Known rows, with every step that occurs
Y, N, A: [-12.1  26.0  26.9 -13.8  23.5  -2.3  22.3 -23.0  -0.7  -0.7   5.8   1.9
  28.4  -1.6 -14.9 -21.9   8.6 -24.7 -30.9  70.3   7.4]
V, H, N, W: [-16.4 -44.3  15.0   5.6  39.6  -2.6 -13.1 -44.9  43.2   0.5  44.8   3.5
 -30.7  -1.5  -3.9   5.5  -8.7 -23.9 -10.7  -0.8 -27.7]
A, H: [-20.7 -35.1   7.0  -6.7  -1.2   8.0   4.7  -7.5  56.3   7.2  17.6 -16.2
  23.5  -0.4 -11.9  -9.1 -40.1 -10.7  20.9  21.4 -13.0]
W, N, A, H, V: [-32.4 -36.1  -3.9   3.4 -14.8 -22.0   7.7 -26.3  60.0  -3.7 -19.3  -2.7
  47.0  -7.7  32.4 -14.7   0.6  24.2   1.6  28.0 -32.2]
Y, N: [  4.8  29.4  14.0   2.5  25.9  -1.0 -13.4  13.8 -16.6  -9.8  -3.7  -8.1
  -5.2   7.4 -26.7 -16.2  -8.3  -9.0 -12.1  75.1   5.6]
U, V, H: [ -5.2  13.0  16.7  -1.4  23.4 -55.1  -3.9  13.8  39.3   9.9  27.4   2.7
 -11.1  20.3 -26.6  -3.4 -35.2   4.6  -7.2  15.4 -33.5]
Y, N, A, H, V, U: [-22.8 -18.7 -16.4 -31.1  45.4 -22.7  -8.4   4.0  33.8   2.3 -33.7  -3.6
  59.6   4.4 -26.5 -23.7   6.2  -7.0  -5.8  60.5 -56.9]
N, A, H, V, U: [-25.6 -35.9 -20.5 -34.4  28.2 -22.4   0.1  -3.6  43.7   7.7 -32.1   1.6
  61.6  -1.2 -12.4 -16.2   9.7  -1.1   2.4  19.5 -60.1]
V, U: [ -2.2 -10.6 -15.4 -13.8  20.0 -15.0  -5.2  14.4  -5.5  10.8 -23.4   2.3
  24.1  13.4 -39.3   4.1  10.9 -18.5  -5.2  -1.1 -35.0]
H, N: [ -3.5 -45.3 -19.6   6.8  25.5  -0.9   4.0   5.9  -2.8 -13.8  36.5   1.1
   1.5  -7.6   0.9  -1.8  11.3   7.7   1.9 -25.3  -5.6]
U, H: [-14.5   1.8   5.6  13.8   0.6 -12.5 -25.0  12.2  44.1  -4.8  22.5   0.9
 -28.1  16.5 -18.1  -7.8   6.1  -4.0  -4.6   8.5  38.4]
V, U, H, A, N: [-55.3  -2.4 -22.0   0.5  12.9 -34.4  11.0  -2.1  16.5  18.8   6.8   9.8
   8.5   5.4 -78.3 -48.7 -12.4  -4.0 -19.6  33.2   7.1]
A, N: [-29.9  29.7   5.5   1.4  -6.8  -7.6  13.8  -6.3 -11.3  11.4   5.2  -1.3
  15.0  -2.1 -35.2 -48.6  -0.7 -10.8   3.9  22.9  13.4]
V, H, A, N, Y: [-39.9  14.2   8.4   9.2 -11.0  -8.6  44.2 -23.5  52.0  22.3  -4.7   0.4
 -27.4 -23.5 -24.5 -37.3 -23.4 -24.1  -3.1  43.1 -16.9]
W, N: [ -6.9  -6.2  10.4  50.0 -65.6 -18.6  -3.3  -1.4  -6.7  11.9 -18.9  -3.4
   5.0  17.4  -2.1  16.1   6.1   7.0 -12.1   9.0  -6.8]
H, A, N, Y: [-40.0   7.8   0.4   4.8 -14.3  -8.2  47.3 -21.6  23.3  19.4  -7.6   1.0
 -24.3 -32.0 -23.6 -43.9 -14.9 -24.9  -2.9  27.5   5.7]
H, V: [ -3.4  -5.7 -25.6  -9.2  18.8 -19.1 -16.5   4.6   8.9 -18.2 -29.1   5.6
   6.9 -16.5  41.7 -11.5  21.4  37.8   3.2   7.8 -21.5]
H, A, N, W: [-50.1 -11.3   7.0  -7.3  17.6 -11.2   6.4 -62.3   3.4  19.3  14.0   6.0
 -17.2 -13.4 -34.0 -38.8 -19.9 -27.4 -19.5  29.2   4.6]
V, H, W, N: [ -6.3  -8.3 -21.8  56.5 -36.1 -26.8 -13.5 -24.5  24.1  19.8 -17.4   2.1
   9.6  14.1  29.1  19.3  14.0  35.2 -22.1  44.3 -38.4]
A, H, N, Y: [-15.0 -52.4   4.1   9.3  -0.3  11.6  31.5 -11.6  68.5  -0.6  29.5 -15.7
 -19.2 -28.1   4.3 -14.2 -11.6 -33.5  23.9   2.3  -6.6]
H, W: [  1.1 -10.7 -49.3   2.7  31.9  -5.7  -9.6 -23.8  -3.0   6.3  -4.2   5.5
   8.8 -14.4  43.4 -11.4  24.6  34.0 -12.7  33.3  -6.0]
N, W: [-15.6 -16.0  17.8  -6.5  16.3   0.4 -16.3 -48.1  11.2   5.7   8.5   1.5
 -29.0   0.8  -1.5  -2.8  -4.3 -32.1 -11.6   8.4   4.7]

Rows
[-17.9  -6.4  -0.1  29.3 -26.9 -20.3  23.5 -54.4  33.7  25.3  -9.2  11.1
  37.7   5.9  29.8   7.3  22.6  13.9 -40.2  45.7 -28.5] : V, H, W, N, A
[-53.1   4.9 -16.3   7.6   3.5 -27.3  15.3  -8.5  19.7  14.2  21.1   7.6
  -2.3  -1.3 -56.3 -51.2 -18.1   4.4 -14.7  34.9  26.2] : U, H, A, N
[-24.7 -38.1 -32.8 -12.6  26.3   0.2  13.5 -56.4  49.6  14.1  15.0  -1.7
  46.6 -18.8  35.5 -20.2   1.1  13.9  -7.4  48.4 -11.5] : N, A, H, W
[ -0.9   0.4 -36.0   0.3  46.0 -49.5 -12.2 -15.7  29.7  14.0  17.0   8.8
  -0.2   2.0  24.2 -10.6  -5.2  38.0 -18.3  45.9 -32.6] : U, V, H, W
[-24.3 -33.8   6.9  -0.6  22.2 -11.2  25.5 -26.6  41.2  -8.7  52.2  10.8
  16.9  -1.6  -8.2 -18.0  26.3 -14.3 -22.0  -5.8  24.4] : U, H, N, A
[-14.7  -8.1  -6.2   2.5  15.0 -24.7 -29.7  23.2  38.2   5.6   0.6   4.0
  -7.7  25.6 -49.8  -4.4  13.2 -18.9  -9.0   7.1  10.8] : V, U, H
[ -9.1  -9.5 -17.5  49.8 -28.9 -57.7 -17.5 -11.6  14.8  22.5  -4.6   2.0
   7.8  17.4  14.7  10.2   2.5  36.7 -26.1  41.1 -32.9] : U, V, H, W, N
[-15.5 -38.4 -45.9  -3.0  25.6   3.1  -4.9 -31.1  40.1   9.8  12.5  -9.2
  27.9 -16.3  33.3 -15.6  -9.0  23.6   5.9  48.7 -13.5] : A, H, W
[-29.6 -33.0 -25.9   6.3  13.8 -26.1   1.9  -4.6  38.2   1.5  21.4  11.2
 -22.0  -0.7 -23.8  -2.6 -22.6  19.3 -25.9  14.1  18.3] : U, H, A
[-29.1 -73.6   9.3  -0.6  32.0   8.7  -8.6 -55.6  44.7  -2.3  52.4 -10.0
 -11.4  -9.7  -6.4  -8.6 -18.6 -33.4   5.0  -1.6  -6.0] : A, H, N, W
[-29.0 -32.4  -6.2 -23.0  18.4 -13.3   7.3 -25.3  66.0  -7.2 -10.8  -2.3
  45.6 -20.1  34.0 -24.3  -3.5  18.6   6.9  26.3 -30.4] : N, A, H, V
[-19.6  -5.3  27.1  21.3 -50.0 -14.8  30.7 -35.6   5.2  17.9 -10.5   8.3
  34.1  11.1   4.5   5.8  15.8 -10.5 -31.9  13.9  -0.4] : W, N, A
[-15.0 -49.1   5.5   2.6  36.9   1.7 -12.3 -47.3   5.7  -6.5  39.5   2.5
 -26.3 -10.1   0.1  -2.5   5.2 -27.5  -7.9 -16.6   0.7] : H, N, W
[-15.6 -35.2 -32.3 -24.7  29.6 -22.7 -15.6  12.8  40.0   4.0 -38.0  -3.8
  45.6   3.0 -15.0  -9.9   4.0   6.5  11.0  16.7 -60.9] : A, H, V, U
[-13.6 -48.3 -23.7   9.4  37.8 -20.7 -18.4  21.2  26.5 -11.2  42.6   3.3
  -3.3  13.6 -38.2  -4.3  25.3 -10.1  -5.8 -21.6   4.4] : V, U, H, N
[-15.2  -6.1  -8.9  58.4 -48.7 -20.9   3.8 -25.5  46.9  13.7 -20.2  -4.9
 -39.0  -9.4  28.3  -2.0  24.6  -7.5 -13.3  33.8  17.2] : U, H, W, N, Y
[-19.9 -27.1  11.7 -13.0  34.3 -36.8  33.8 -22.1  37.3   3.4  55.1  12.6
  27.5   0.6 -12.6 -13.0  -1.1  -7.7 -25.8  -4.5 -22.5] : U, V, H, N, A
[-26.8  28.2  16.8   7.0 -25.7   0.0  32.4 -14.1  21.0  16.8  -8.4  -7.7
 -23.8 -21.3 -14.7 -43.4   1.6 -42.5  12.7  22.5  13.3] : A, N, Y
[-30.6 -39.1 -19.8  -7.0  -3.3 -33.9  -1.3  -7.8  41.6  11.6 -41.3   1.2
  63.3   7.3 -14.8  -7.2  13.0   0.5  -3.3  24.2 -60.5] : W, N, A, H, V, U
[-10.5 -16.0 -54.2   3.5  42.6 -23.8 -34.0  -9.4  24.0   6.1  -4.3   7.7
   3.5   5.4   2.1 -12.0  34.7  19.1 -19.6  35.6   1.8] : V, U, H, W
[-58.6 -10.9   8.1   1.3  18.5 -18.1  -5.8 -58.1  27.1  17.2  24.4   7.6
 -30.4  -3.6 -46.0 -44.0 -19.8 -29.1 -22.8  32.7  24.7] : U, H, A, N, W
[-30.0 -14.8  29.8 -16.4  15.5   6.8  20.6 -28.0  57.3   8.7  20.4 -16.3
  45.1   1.2 -27.1 -27.9 -36.1 -30.7  -3.1  75.2  -3.5] : Y, N, A, H
[-19.6 -32.0 -21.4 -13.4  17.4 -11.5 -12.4  -1.4  57.3  -9.3 -14.7  -8.3
  26.6 -14.5  29.7 -19.4 -10.8  29.1  22.6  21.1 -29.6] : A, H, V
[-27.7 -17.1  -5.1 -22.5  31.6 -13.1   0.1 -17.2  55.5  -8.7 -11.9  -7.0
  42.6 -14.9  18.6 -33.9  -5.5  13.9   2.1  68.2 -25.7] : Y, N, A, H, V
[-41.5  13.5   8.0   2.9  -4.2 -42.5  44.9 -13.9  44.2  24.1   9.1   1.7
 -29.7 -21.3 -35.3 -48.2 -35.2 -21.8  -8.0  38.7  -9.5] : U, V, H, A, N, Y
[-21.8 -22.4 -29.0 -12.0  38.3   0.7   7.2 -47.0  45.0  10.6  14.3  -9.0
  41.9 -15.1  20.8 -32.3  -3.5   8.5 -15.3  90.6  -7.5] : Y, N, A, H, W
[ -9.9  -0.8  20.5  46.4 -67.4  -8.8  20.7 -13.5  28.7  15.1 -28.9  -8.0
 -33.0  -5.5  13.5   7.9   8.3 -27.4  -1.1  14.4   0.2] : W, N, Y
